Each row was made from one small tree. The marks that hang from a mark follow it in brackets, in alphabetical order. Every link used is in the known rows. Write each row's tree.
Known rows:
G{J R{T} Y}: [ -7  26 -20  37   2   0 -18   9 -45  -8  11  -6  31  37 -44 -46  -2   3
  -7 -59   1 -17 -32 -28   1 -39  -8   6  18  21  14   9  10   7]
T{F J{G{U} N{Y}}}: [ 18   8   5   4  16  28 -13  10  40 -24 -26   4  28  47   9  21 -32  11
 -22 -47  11  13 -30  -4  11 -16  11   2   9 -23  20  14  22  -7]
G{Y}: [  3  20 -20  21  12   7 -22   4 -26 -20   0  -7   5  17 -16  -2  -6  12
   6 -14 -11  -4 -20 -34   2  17   5   0 -17   8   7  17  17  -3]
T{F{N} J R{G}}: [  6 -15  14 -44  13  14   1   5  42 -25  -1  21  -2  46  -2  54 -32   6
  -9 -33  25   7 -25  14  -8 -29   4 -23  38 -25  25  -8 -18  -9]
F{N{J{G}} T}: [-38   4  -8 -23   9  15 -20  43  25 -30 -15 -25   2  -4 -29  28   0  19
  -8 -18  21  30 -13 -17   3 -33   8 -57 -38  16  19  -7 -22 -10]
G{J R{T{Y}} U}: [ 16  14 -27  26   8   9   4   9 -57  16 -28  -4  29  34 -38 -28 -13  -1
 -18 -69   8  -7 -43  11  -8 -49  -5   5   3   9  18   6  15  11]
Y{T{J{G}}}: [  4  -9   2 -28  16   7 -14  42  27 -14 -16  -9 -20   6 -22  27  -4  12
 -26   2  10  18 -22  23   9  -3  12 -19 -13  15  38  15 -10 -23]
Y{G}: [ 25  -7  14  22  13  16 -42  33  14 -18 -11 -12  -7 -18 -34  29  -5  13
 -12  -1  -1  -2 -27  -2  -5  18   0  15 -32  22  14   6  13  -5]
T{F J Y{G}}: [ 29   9  -2 -15  12  48 -34   1   8 -19  -4  18 -12  38  -7  49 -28   9
 -16 -35   7 -15 -24  29  -4  -8  14 -15  -7  -6  18  22  16   0]
Y{N T{F}}: [ 26  23   5 -61  13  26 -18  12  47 -25 -23   3   7 -16 -11  63 -16   4
  -3  63   8  -6 -17 -73   9  -3  17 -33 -17  18  27  11  -2 -18]
Y{N{J{T} R U}}: [ -2 -16  -4 -10   9  14 -45  -3  19 -21 -54   5  -9 -30 -16  46 -11   8
   9   8  14  12 -29 -65   0 -45  -1 -12   8  44   7   1  -5  -8]
T{J{G{F}} R Y}: [ -3 -41 -18 -23  17  12   0   1 -22 -22 -10  -3 -56  38 -14  48 -21  -2
 -17 -68   5  24 -25 100  -7 -24   6 -13  20 -23  16  12  -1  14]
N{F{T{J Y{G}}} R}: [-18 -28  -9 -21  15  -1 -30  14  -9 -29   4  -5 -13  13 -26  63  -2  17
  10 -38  15  16 -24 -17  -9  11  18 -13 -23 -11   5   4   2   3]
G{J R}: [ 19  10   3  41   5  -2  -3  12 -38  -5   3  -7  16  11 -39 -47  -5   0
 -12 -49   9 -19 -35 -14  -6 -34  -6  16  20   0  14   0  -6  10]
R{N{F Y{T}}}: [ -3 -31 -18 -18  12   3  -8   3  32 -30  10 -19  -4  17  10  57 -25  15
   9  17  -3   9  -7 -61   5  35  19   1 -46  12   2   3  -7 -26]
Y{T}: [  8  -4   3 -28  13   1  -9  30  13 -12 -19 -10 -19  -3 -17  42  -2  14
  -6  20   2   4 -21 -11   4  24  12 -21 -24  15  29  14  -7 -23]
R{G N{F J Y} T}: [-33 -58 -26  19   8  12 -33  17 103 -28  -4 -13 -10  36   4  77 -29  17
   7 -22   7  27  -9 -76   9  12  -9 -18 -34  58   0 -17   5 -37]
N{J R}: [-11 -33   2  13   7  -7 -38   5 -25 -17 -35   5 -25 -18 -18  -5  -9  11
  26 -46  13  -5 -35 -35  -7 -12 -10  -4  25  16  13  -7 -14  -1]
F{T{J R}}: [  4 -19 -15 -48  15   5  -6  19  -3 -13  -6 -17 -17  33 -31  67   5  14
 -35 -33  19  20 -27  15  -7  -9   3 -41   7 -27  21   8 -22  -5]
N{J}: [  0  -9  -6  11  10  13 -31   8  13 -10 -30  -2 -25 -15 -17   3 -10  12
   4 -17   7  -3 -22 -36   0 -10  -9 -11  12  20  14   2  -6 -15]
N{R{G{J} T{F Y}}}: [ -5 -29   5  27   4   1 -24  12   8 -20 -24  10 -11  45 -16  35 -15  12
  22 -73  10  -1 -39 -16  -2   0  -4 -13  -3  15  14  -8  12   4]
T{F J{G} R}: [ 21 -20  15 -38  15  12  -2   0  22 -19 -18   4 -14  43  -1  45 -22  11
 -16 -44  17   9 -31  42  -5 -27  -1   3  50 -44  23   3  -1  -5]
U{T{J R Y}}: [  5 -20 -13 -15  10  15  -3   4   1  -8   0 -11 -35  51 -12  78 -10   5
 -23 -70   1   8 -32  66 -11   0  10 -52  -1 -17  28   9 -18  -6]
U{T{J Y}}: [  4   3 -14   8  10  24 -15  12  17 -10   2 -11 -22  48 -12  59  -9   8
 -25 -53  -1   2 -29  38  -4   7  16 -53 -23  -4  27  13  -8 -12]
G{J{N} R}: [ 19   1  10  43   4   0  -4  19 -25 -17   1 -11  29  12 -34 -42  -9  -7
 -15 -65   8 -20 -37 -22   3 -42  -6  23  12  -3  16   0   0  17]
F{N T{R}}: [-19  -8  -5 -59   9   0   3  28  -1 -26  -4 -22   0  13 -26  67  -2  13
  -6 -14  18  25 -18   3 -10 -13  14 -54 -31 -17  17  -7 -32  -2]
F{N}: [ -5   9   5 -15   7   7  -9  22  18 -24  -3  -4   3  -6  -8  12 -19   5
  12  12   8   7 -18 -19  -6  -8  18 -19 -38   6  14  -6 -15  -9]
Y{G{F R} N T}: [ 11  14  10 -32  19  19 -40  39  23 -35  -6 -10   9 -48 -50  54  -8  -7
 -21  78   6  -5 -22 -44   1  -3  11  -6 -13  46  22  12   0  -4]
Y{G{J} T}: [ 14  -1  14   5  13  15 -34  49  18 -11  -5  -6 -17 -17 -61  14   2  17
 -25  -4   1  -4 -23   1  11  -1   5  -1 -24  47  39  16  -2 -14]
Y{G{U}}: [ 31   2   2  23  19  19 -33  32  -4  -6 -28 -11   8 -14 -36  22  -9  13
 -20  -5  -1   3 -32   2  -5  12   1  22 -35  19  16  10  22  -4]
J{G}: [  8 -13  10  35  13   5 -14  34  21 -23 -26 -26 -12   2 -12   8  -4  14
  -7 -27   0  22 -26  21   3   3   0  13 -31   2  12   0  18  -5]
J{N{U} T{F}}: [  7  -2  23  -1   7  13  -9  10  62 -30 -45 -13  15  32  15  90 -14  25
  -1 -22  -3   3 -28 -38  15  -6  10  13 -17   4   8  17  31 -24]
N{J Y{T}}: [-23 -12 -21   2   8   7 -28  10   8  -9 -23   4 -37 -11  -7  21 -13  23
  10 -25   5  16 -14 -31   2  21   3 -46   7  41  20  15 -22 -27]
J{N{U Y} T{F R}}: [ -3 -25  13 -13   6   1   1  -5  39 -28 -42  -8  -2  41  24 112 -20  27
   7 -55  -2  19 -28 -10   6   6   9   0   6  -5   4  18  15 -19]
R{G{U Y} T}: [ -7   0 -27  36  15  11 -21  31  34  -6 -29  -7  17  47 -20  40 -11  15
 -11 -32  -1  22 -29 -28   5  11  -9 -14 -31  40  14   3  37 -17]
Y{G{J{N}} T{F}}: [ 20   6  28  -4  12  24 -32  40  40 -22 -12   0   7  -2 -46  33  -8  17
 -19  -8   1 -17 -25 -27  18  -1   7   4 -17  32  38  17  11 -12]
F{T}: [  3   3 -10 -13  12   8 -13  26   4 -17 -13 -27  -3  21 -27  57  10  20
 -19 -10   8  12 -24 -28  -1  17   5 -37 -31 -11  11   9  -3  -9]
R{G T{F{N} J Y}}: [-10  -9  -6  -8   7  32 -23  25  78 -21 -12  14  -5  62  -1  74 -29   9
  -5 -37  16  14 -22   6   1 -13   5 -47 -22  26  21  -3  13 -18]
T{F J R{N}}: [ 30 -31   4 -64  13  16   1 -19  16 -22  -4   4  -3  54   8  62 -33   4
 -15 -16  16 -13 -28   1  -5 -24   2   4  42 -43  19  -1 -17  -9]

Write each row's tree:
[ 12  16   1 -14   4  15  -6   5  15 -20 -15  -9 -24  33  12  73 -13  25
   8 -33  -7  -8 -21   1   1  12  17  -9 -27  -1  10  19  20 -22] | J{T{F Y}}
[ 21 -29  -2  -8  10  19   6 -12 -12 -22 -20   7 -32  50  13  90 -26  10
  15 -70   2  -2 -25  32 -11  18  -3 -17   3 -23   7   4  16   9] | T{F R{G} Y}
[-26 -48   2  25   6  -6 -46  22  23 -17 -39   5 -26   3 -21  26  -9  13
  22 -58  18  10 -37 -33  -3 -12 -20 -18  18  42  17 -16  -5 -10] | N{J R{G T}}
[ 12  -1  15 -36   7  -4   4   4  23 -18 -16 -11 -24  28   6  81  -9  26
   5 -24  -1  -3 -26   1  -4   6   7   4  12 -18  14   9   5 -25] | J{T{F R}}
[-20  -5  -2  14  12  -5   8  -7  32 -20  -6  -8 -31  38 -38  26 -13  15
  -8  -9 -10  -9 -23 -32  14 -22   3  14  40   5   7  10   4 -13] | G{F J{T{R{N{U}}}}}
[-28 -40   5  16   7  -6 -40  -2  -8  -9 -68   4 -28  -5  -9  43  -3  29
  21 -41  15  14 -36 -24  -4 -30 -10  -1  30  39   7   5  -4 -18] | N{J{T} R U}
[-18  18 -15  43   9   8 -15   4  17 -23   1  -5  14  32 -32  -3  -5  21
  -4 -58 -14   1 -16 -58  26 -34   8  20  -8  29  10  24  30  -8] | G{J{N{F U} T} Y}
[  6 -32 -17 -53  14   7  -5  17  -3 -20  -2 -26 -11  41 -26  72  -1  11
 -38 -27  18  16 -24   6  -3 -16   3 -34  -4 -25  19   4 -26  -7] | F{T{J R{N}}}
[ -2 -23  -1   3  13  12 -38   3  46 -26 -49   5   4  -2 -20  68 -16   0
   7  30  12  19 -33 -65  -1 -18  -1 -15  -4  37   1  -5  10  -1] | Y{N{R{G{F} T} U}}
[  7 -26 -10   1   9   2 -10   6 -30 -16 -12 -16  24  22   4  28 -18   4
 -13  -7  14   3 -30  -9 -11  -5   3   5  -6  10   5   5 -16  -8] | G{R{N{U Y{T{J}}}}}
[-18 -16  -5  32  12  23 -33  -3  36   2 -59  -6 -16  10 -13  56  -4  25
  -7 -18   7  12 -30 -25  -2 -16 -11 -34  16  36  13   8  -2 -26] | N{J U{T}}
[ 23 -15   8 -20  10  22 -65  29  32 -30 -18   3   4 -34 -44  45 -13  -5
 -10  14  14   5 -34 -32  -4 -26   4  -3 -22  42  20  -4   0   4] | Y{G N{R{T{J}}}}
[-34 -16  -8  23  17  21 -31 -11  69  -3 -44  -4 -13   3 -10  75  -6  30
   7  -1   6  19 -18 -57  -1 -10  -2 -23  11  29   1   6  10 -34] | N{F J U{T}}
[-19 -10 -17 -27  18   8   0   3   9 -32  -5 -13 -26  40 -26  75 -11   4
 -15  -8  -1   7 -22  -4   3  10  11 -31  15 -27   6  16   2   5] | G{F{T{J{N} R Y}}}
[ 15  -8  11 -27  17  19 -41  52  28 -14  -4  -3 -17 -15 -45  42  -2  13
 -35  15  10   6 -23  20   5   5  11 -10 -21  37  42  19  -9 -22] | Y{G T{J}}
[  5 -19 -22 -14  14  27 -30   9   5 -31  -6   3 -23   6 -12  29 -22  -6
  -8 -43  12  25 -19  27   1 -39  19 -14 -25   7  13   7   7  12] | T{J{G} Y{N{F R}}}
[ 20  18 -19   6  11  13  18  -5 -27   9 -28   1  -7  43 -26   9 -17  19
 -14 -77  -5  -7 -32   9   5 -35   6   7   7  -6  23  16  18  -4] | G{J{T{F R Y}} U}
[ 29  15  -5 -13   9  55 -45  -6  12 -28 -24  11  -8  -6  -7  57 -28   6
   7  -9   2 -17 -18 -29  -1 -11   7 -19 -22  22   8  12  22   6] | T{F Y{G N{J}}}
[-28  39 -25 -12  17   5 -21   0 -31 -35   4  -4  19  -9 -31   3 -11  -8
   4  47  -3 -15 -18 -78   4  -8   5 -11  36  29   7  19   6   1] | G{F R Y{N{J} T}}
[  2   8   3 -10  25  13 -23  40  14 -12 -27 -10  -7 -14 -47  50  -7  16
 -21  46  -6   1 -26 -11   6  30  11   4 -19  32  27  22  18 -17] | Y{G{F U} T}
[ -1   6  -7  -9   9   4  -9   4  11 -15 -13   3 -13  18   7  47 -16  24
  12  -5   0   9 -19 -27   0  51  17 -34 -11   8  14  19  -6 -23] | N{Y{T{F}}}
[ 12 -14  10  39   6  -1 -13  13   1 -21 -11  -1   4  13 -37 -28 -11   2
  -1 -68   1 -12 -34 -34  13 -28   0  14   1   3  20   0   2  13] | G{J{N{R}}}
[ 12   9  19  32   3   3  -1  12  -2 -17 -16  -9  34  31 -20   1  -9  10
 -13 -63   8 -17 -37 -27   7 -50  -2  26  21   4  13   9  12  -1] | G{J{N{U} T{F}} R}
[-12   6  16  21  16  18 -35  27  44 -28 -11  -9  -3  -5 -38  52 -12  13
  -7  31  -4   2 -25 -13  -3  15  10  -4 -19  26   8   6  10 -10] | Y{G{F{N{U{T}}}}}
[-10 -12  -8  13  10  22 -35  12 -22 -30 -12   1 -32  -5 -24  36 -20   5
  15 -27  -3  -2 -21  17  -6   7  10 -12 -28  24   6   9   9  12] | T{Y{G{F{N{J R}}}}}
[ -8   8   3 -25   6  19 -20  16  60 -13 -40  -2  12  25  -3  48 -22  17
  11  -1  11   9 -28 -27   0 -17   2 -22 -10  10  17  -4  14 -24] | R{T{F{N{J{G{U}}}}}}
[  2 -24   4 -16  14   3  -6  18  40 -35 -10 -22   7   9 -12  70  -7   8
  -2 -25   2  14 -20 -45   7   9   9   0 -29 -21   7   3  14  -1] | J{N{F{T{R}}}}
[-33 -22   6  -4   6   3 -29   6  -3 -20 -44  10  -1 -15 -10  13 -18  12
  29 -10  21  15 -26 -26  -9 -37   5 -21  -3  30  10  -9 -22  -5] | F{N{J R U}}
[ 14  22   9  -2  11  23 -14   6  53 -12  -2  -5   4  55  -5  61 -12  16
 -22 -21   4 -11 -33 -10  -2   9  13 -41   8 -20  28   8  -4 -26] | U{T{F J}}
[ -3 -27  -3   2  20  -7  12  11   5 -16 -22  -5 -18  20 -17  51 -19   5
  -1 -21   4  17 -28   8  -8   8  -4  -2  13 -10  11  -6   0   1] | T{R{G{F{N} U}}}
[ -1 -17  -2  16  11   3 -13   7  43 -35  -5  -9   6   6   6  45 -21   9
  14 -29  -5  16 -16 -55   7  30  16   4 -32  -5  -1   8  16  -6] | J{N{F Y}}
[  2 -64 -27 -18  16  16   1  -3  -5 -28   7  -1 -47  58  -7  70 -33  -8
 -21 -58   6  11 -20  54  -3 -16   2 -12   7  -6  13   2 -11   8] | T{J R{G{F} N} Y}
[  8  42 -29  -9  21  14  -3   4 -43  -3 -28  -1  32  28 -13  12 -13  19
  -4   0  -9  -4 -25 -39   7  17  12  -5 -17   7  22  28  29 -13] | G{U Y{T{F}}}
[ -4  -1  15 -12  20   9 -31  42  34 -24  -9 -11 -23 -18 -45  57  -3  15
 -13  49  -5  -2 -21 -12   7  36  11  -2 -17  34  25  19   8 -19] | Y{G{F} T}
[ -5 -11 -31  50  23  12  -6  10  13 -33  -4 -19  25  51 -12  25 -29   5
 -12   5 -13   1 -18 -69  15  20  -2  21 -31  26  -1   0  30  -9] | R{G{F U Y} N}
[ -1  -2 -31 -13  16  25 -12  30 -16 -14 -17 -23 -10  40 -27  51   1  16
 -39 -54  12  29 -24  37   2 -12  11 -45 -38  -9  19  17   5   1] | F{T{J{G{U}} Y}}
[  0  11 -17  61  14  16 -24  19  36 -25  12   2   7  18 -40  -9 -10   7
  -9 -32  -3   6 -14 -71  15 -12  -3  -2 -15  41  11   1  21  -1] | R{G{J Y{N{F}}}}
